Each row comes from the steps of one walk. Every step used is in the known rows, and no mark comes twice. Write the walk behind each row, first mark first.
(in the rows, 128 means zero)
Known rows:
zaze/sokup/siga/fanu/vutufal: [114 146 161 104 144  97 109 100 129 174 127 159 133 170 123 148 105  97
 149 115 146 131 129 151]
vutufal/fanu: [135 167 136 116 117 186 129 145 132 136 125 130 127 145 133 138 131 125
 122 126 127 122 145 132]
siga/sokup/vutufal/fanu/sorepan: [158 197  92  98 105 145 132 125 124 120  97 138 107 129 138 150 128 128
 118 127 126 149  96 195]
fude/nobom/sokup/siga/fanu/zaze: [ 97 135 118  95  83   6 119 116 132 206 125 164 131 132 138 138  86 141
 168  83 144  79  78 209]
vutufal/fanu/sorepan: [144 179 125 104 121 165 134 134 120 128 111 132 115 142 137 134 121 141
 130 104 128 120 137 137]
fude/nobom/sokup: [112 118 103 114 100  49 129 131 136 153 125 148 140 108 142 134 124 125
 155 132 148 111  69 134]
sorepan/fanu/vutufal/sokup/zesap: [126 147 171 152 181  94 119 101 147 117  86 134 168 154 125 140 115  95
 147 172 157 123 154 171]
sokup/nobom/fude/zesap: [120 102 127 123 134  55 133 157 121 114 128 137 139 110 116 126 106 102
 161 174 138 108 148 122]
siga/sokup/vutufal/fanu: [155 187 100 117 100 166 130 137 132 127 111 134 124 126 137 153 137 111
 112 147 127 152 109 189]
fanu/zaze/sokup/siga: [115 135 139  88 165 110 121 111 131 156 143 123 138 184 127 141 104 151
 115  96 128  79 127 152]
nobom/sokup: [116 132 125 125 110  96 132 126 131 139 118 139 124 126 129 133 122 138
 145 130 142 135  72 143]
siga/sokup/nobom/fude: [111 113  94 142 119  86 122 140 124  87 116 138 118 116 120 133 133 117
 122 178 139 122 132 153]
vutufal/fanu/zaze: [125 176 138 109 114 168 131 139 132 143 128 132 123 157 127 139 124 148
 112 101 120  97 159 143]
siga/sokup: [120 133  97 132 103 128 122 121 123 110 119 131 121 130 130 137 143 108
 108 135 132 120 106 153]
siga/fanu/vutufal: [117 146 148 131 106  97 114 108 129 154 121 167 118 122 117 135 122  98
 150 123 141 153 145 141]
fanu/zaze: [116 134 128 120 121 111 129 124 130 133 134 127 124 143 121 129 121 150
 117 104 125 104 139 140]
zaze/sokup/zesap: [132 120 134 129 145 138 111 118 136  94 131 136 157 165 136 134 112 118
 134 154 160 122 111 110]
zaze/sokup/siga/fanu/sorepan: [131 144 128  91 131 107 120  97 110 165 127 147 123 168 134 136  87 139
 153  86 130 104 105 156]
sorepan/fanu/zaze/sokup: [114 165 123 131 180 127 141  92 139 133 157 123 155 164 115 136 125 147
 118  97 131  90 155 112]
fude/nobom/sokup/siga/fanu: [109 129 120 103  87  27 119 125 131 200 119 162 134 117 146 137  91 118
 178 105 146 105  64 195]
zaze/sokup/vutufal/fanu: [163 180 130 102 141 183 131 133 140 139 136 140 134 160 131 154 125 126
 129 141 132 144 124 126]
fude/nobom/sokup/vutufal: [140 132  96 110 108  30 127 126 143 160 117 152 139  85 140 140 118 128
 162 142 147 145  58 166]
sorepan/fanu/vutufal/sokup/nobom: [121 145 140 142 186  99 137 110 148 124  94 128 163 152 113 138 130  92
 142 177 136 152 169 155]
sorepan/fanu/zaze: [114 166 123 141 162 108 141 108 132 140 139 117 147 134 112 127 125 151
 120  92 124 105 159 152]
fanu/zaze/sokup/vutufal: [140 147 121 101 146 106 130 105 143 141 140 138 134 149 120 146 115 148
 121 121 130 126 115 135]
sokup/zesap: [132 123 142 139 128 125 111 130 131 100 115 128 148 137 137 125 111 120
 135 151 151 141 118 149]

Which walk is each row?
[120 151 157 143 177 100 131 103 146 145  97 132 147 142 114 145 133 104
 138 151 135 114 166 152]  sorepan/fanu/vutufal/sokup
[120 110 121 138 139  89 122 143 127 104 124 136 122 112 116 120 119 131
 144 165 134 131 156 129]  sokup/nobom/fude
[114 107 158 132 154  60 122 134 143 119  85 147 120 134 112 142 122 103
 152 198 140 115 178 142]  fanu/vutufal/sokup/nobom/fude
[127  86 142 121 123  45 138 161 129 127 103 136 134 139 117 141  99  92
 167 199 129  72 153 138]  vutufal/sokup/nobom/fude/zesap
[142 147  91 125 111 107 128 120 132 121 116 135 123 112 130 145 136 112
 116 148 132 158  88 185]  siga/sokup/vutufal
[113 144 131 128  86 101 125 117 126 161 136 153 114 133 121 130 108 139
 138  93 126 102 142 150]  siga/fanu/zaze
[116 131 117 116 117 119 128 115 133 135 144 157 138 177 117 130 105 129
 139 123 139 127 133 120]  siga/fanu/zaze/sokup/nobom
[151 188 131 107 105 141 138 138 141 159 110 145 122 124 136 149 117 140
 150 139 138 170  81 181]  nobom/sokup/vutufal/fanu
[111 167 132 110 204 112 132  92 135 158 153 114 162 181 119 141 102 151
 117  86 128  84 150 162]  sorepan/fanu/zaze/sokup/siga
[100 136 140 100 101   4 108 108 130 199 112 180 137 115 137 143  97  98
 182 115 159 125  79 194]  fude/nobom/sokup/siga/fanu/vutufal
[111 119 113  94 123  36 120 130 135 175 118 137 143 123 149 136 104 129
 157 119 146 102  66 182]  fude/nobom/sokup/siga
[134 106 125 121 136 122 137 144 140 123  94 128 143 164 127 133 117 112
 140 176 124 127 132 148]  vutufal/sokup/nobom
[115 166 148 146 179 104 133  99 136 134 123 128 149 116 113 132 139 110
 133 129 141 151 163 135]  sorepan/fanu/vutufal
[121 122 163 121 138 101 123 122 145 140  90 141 128 149 123 149 131 100
 134 157 130 113 143 142]  fanu/vutufal/sokup
[113 150 162 116 128  85 109 107 126 177 113 154 124 133 125 140 105 102
 150 111 137 148 138 190]  sokup/siga/fanu/vutufal
[106 104 124 106 140  51 134 142 127 116 148 141 145 159 109 139 100 120
 146 154 140  64 151  99]  fanu/zaze/sokup/nobom/fude/zesap
[156 197 118  95 108 128 142 126 129 150  91 145 111 121 139 142 112 154
 155 118 139 166  68 184]  nobom/sokup/vutufal/fanu/sorepan
[122 135 139 103 132 125 115 112 125 172 139 147 133 170 130 142  95 119
 147 107 130 110 117 152]  zaze/sokup/siga/fanu
[124 172 137 100 130 182 130 132 138 136 146 137 132 183 127 150 122 147
 111 102 131  82 153 106]  vutufal/fanu/zaze/sokup
[118 138 106  92  90  10 121 110 114 193 103 163 121 113 150 132  82 135
 185  86 148 102  55 200]  fude/nobom/sokup/siga/fanu/sorepan
[143 194 105 110  95 149 130 130 139 134 113 136 116 142 131 155 133 132
 103 119 126 128 120 200]  siga/sokup/vutufal/fanu/zaze
[140 177 115 126 184 109 140  93 146 146 148 126 154 141 115 143 121 152
 123 111 132 129 136 144]  sorepan/fanu/zaze/sokup/vutufal
[149 190 134 106 121 151 132 136 140 149 122 136 125 140 129 149 118 150
 120 113 121 136 143 177]  sokup/vutufal/fanu/zaze
[132 119 111 115 151 147 127 127 138 103 141 132 155 168 125 130 122 118
 133 162 141 150 123  93]  zaze/sokup/nobom
[115 133 137 102 136  90 125 125 129 164 111 125 131 141 135 134 102 144
 143 117 136 132  70 194]  nobom/sokup/siga
[125 123 156 113 115 100 124 125 127 192  94 144 125 160 132 146  90 114
 161 125 114  86 124 207]  vutufal/sokup/siga/fanu
[155 180  96  84  99  68 136 134 134 161 102 158 125 101 153 147 111 141
 164 120 147 138  66 173]  fude/nobom/sokup/vutufal/fanu/sorepan
